Known rows, with every way that one mark hangs from another:
z296{z793}: [ 27 -41  -4  22  19  -3 -15 -10   9 -12   1 -14  22  19 -34  19   2  32
  10]
z793{z755{z506{z567{z74{z60}}} z558}}: [ 17   6  -6 -17  22  -8  -1 -11  25 -14 -21  12  19 -25  -9  17  23  29
  -1]
z755{z506{z567{z74{z60}}} z558 z793}: [  1   7   2 -24  11 -13   2 -13  29 -14 -20  22  26 -26   1  12  22  23
  -1]
z567{z506 z558}: [  9 -37   4  -1   6 -14  14 -19  22  -8 -15 -14  27  16  -6  33   3  25
   8]
z506{z567{z74} z755{z558 z793}}: [-15  -2  -4 -34  -5 -14  15  -6  20  -5  -8  12  19 -20 -19  17  25  22
  -1]
z296{z793{z755}}: [ 34 -37  -8  26  27  -2 -23  -1  10 -12   4  -8  12  14 -48  13   9  31
  10]
z506{z567{z74{z60}} z755{z558 z793}}: [-17   3   0 -41  -8 -11  13 -20  25 -11 -19   8  18 -21  -2  18  24  21
  -1]
z755{z506{z567{z74}} z558 z793}: [  4   1  -1 -17  14 -15   5   3  24  -9  -8  27  27 -25 -14  10  22  25
  -1]
z567{z74{z60} z506{z755{z793}} z558}: [-23 -15  13 -41 -13 -18  26 -35  34 -16 -24  -1  23  -1  16  26  14  15
   3]
z296{z793{z755{z506 z558}}}: [ 37 -21 -11  27  26  -6 -22  25  23  -1   9  18  14 -11 -50   5  16  31
   9]
z74{z60 z567}: [ 14 -22   6  -1  12  -4  -4 -42  18 -19 -32 -20   5   1  10  28  10  30
  11]
z506{z567{z74 z558} z755}: [-14 -18  -3 -38  -4 -12  35 -26  15  -6 -19 -10  27  -1  -4  39  11  30
   1]
z296{z793{z755{z506{z567{z74 z558}}}}}: [ 19 -17 -11  -9  22 -10  11  -4  20  -7  -7  10  27  -1 -29  24   8  31
   4]
z506{z567 z755{z793}}: [-14 -17  -3 -26   5 -12  11  -2   9  -7 -11  -5  15  -5 -18  21  17  27
   4]
z296{z793{z755{z506{z567{z74{z60}}} z558}}}: [ 23   2 -11  -9  23  -6  -7  -6  25 -12 -11  14  21 -15 -22  15  16  28
   3]
z567{z74 z506{z755{z558 z793}}}: [-14  -8   6 -29  -7 -20  13  -6  29  -9  -5  12  22 -13 -10  13  21  16
   2]
z793{z755{z506{z567}}}: [ 20 -14  -8  -2  35  -9  -1   7  10  -9 -12   0  16  -8 -24  20  16  36
   5]
z74{z60 z567{z506} z755{z793}}: [-12  -9  13 -14  -3 -12   3 -41  31 -25 -29  -9  -7  -9  31  19  10  20
  14]
z74{z567{z558} z755}: [ -1 -27   3   3  -7  -7  14 -35  24  -9 -19 -11  -4  -8   9  30   6  33
  13]

Rows:
[  6   1   4   3   1  -8  -2 -23  35 -11 -23   6  -6 -33  20  17  14  33
  12]  z74{z60 z567 z755{z506 z558}}
[-11  -9  11 -12  -4 -11   7 -31  38 -19 -17  18  12 -22  17  12  15  25
   5]  z567{z74{z60 z755{z506 z793}} z558}
[-12 -24   7 -19   3 -18  10  -3  19 -10  -8  -6  17   1 -10  18  14  21
   7]  z567{z506{z755{z793}}}
[-12   5   1 -21  -8  -6   2 -33  28 -19 -17  10   8 -24   9  14  21  22
   2]  z506{z567{z74{z60 z755{z558 z793}}}}
[  2 -17   1 -25   3  -6  20 -48  19 -17 -31 -14  30   4  12  38   8  28
   1]  z506{z567{z74{z60} z558}}
[  2 -12  -3  -5  17 -10   8  -8  14 -11 -13  -5  12 -12   4  24   7  38
   7]  z74{z755{z506{z567}}}
[ -4 -20   0  -4  -5 -11  -3  10  23  -1   2  11  10 -16 -31   9  25  25
   5]  z506{z755{z558 z793}}
[ 15 -17   2  12  13 -13 -13  18  27  -4   2  26  18 -22 -28   2  22  27
   6]  z755{z506 z558 z793}
[ 34 -29  -7  23  34  -6 -20  14  15  -9   4   4  15   1 -43   9  10  34
   9]  z296{z793{z755{z506}}}
[ -1 -19   5  -4   3 -12  15 -24  29 -12 -10   8  18 -14   7  22   9  34
   4]  z567{z74{z755{z506}} z558}
[  4  -8   3   0  -4  -3  -5 -40  29 -20 -14  -2   8 -17   9  18  17  29
   3]  z567{z74{z60 z755{z558}}}
[ -1  -3   5   6   0 -13  -4   2  36  -7  -8  24  -8 -38  -1   4  20  28
  11]  z74{z567 z755{z506 z558 z793}}
[ 23 -25 -13   3  23  -9   4  10  17   0  -5   6  21   2 -37  24   6  33
   9]  z296{z793{z755{z506{z567{z558}}}}}
[ -4   4   8  -6  -1 -10  -7 -18  39 -18  -9  26   8 -35   8   2  22  24
   2]  z567{z74{z60 z755{z506 z558 z793}}}
[-11 -15  12 -13   3 -15   5 -29  24 -25  -8   1  14  -4  10  14  12  19
   4]  z567{z74{z755{z793}} z506}
[-20 -21   9 -30 -13 -21  28 -16  30  -4 -22  -2   7  -6   7  28  11  18
  12]  z74{z567{z506{z755{z793}} z558}}
[ 26  -4 -14  -2  26  -9  -4  10  21  -5  -1  19  23 -14 -38  13  15  29
   2]  z296{z793{z755{z506{z567{z74}} z558}}}
[ -2 -13 -10 -19   0 -10  14   2  13   2 -10  -7  16 -11 -21  27  16  32
   4]  z506{z567 z755{z558}}
[ -8  -7   7  -4  -8 -15   4 -15  34 -11 -13   9  -7 -22   8  13  16  19
  12]  z74{z567{z506} z755{z558 z793}}
[-12 -18  10  -9 -12  -7   5 -45  32 -22 -16   5   9 -10  12  18  16  22
   4]  z567{z74{z60 z755{z793}} z558}
[-10 -10  11  -7  -6 -12   8 -27  39 -13 -26  12  -7 -27  24  17  13  28
  13]  z74{z60 z567{z558} z755{z506 z793}}
[-16 -15  13 -17 -14 -14  16 -43  38 -18 -31  -4  -4 -10  33  26   8  18
  14]  z74{z60 z567{z506 z558} z755{z793}}
[ 10 -27   5  -3   0  -5   8 -44  26 -13 -33 -16   8   0  12  33   8  29
  12]  z74{z60 z567{z558}}
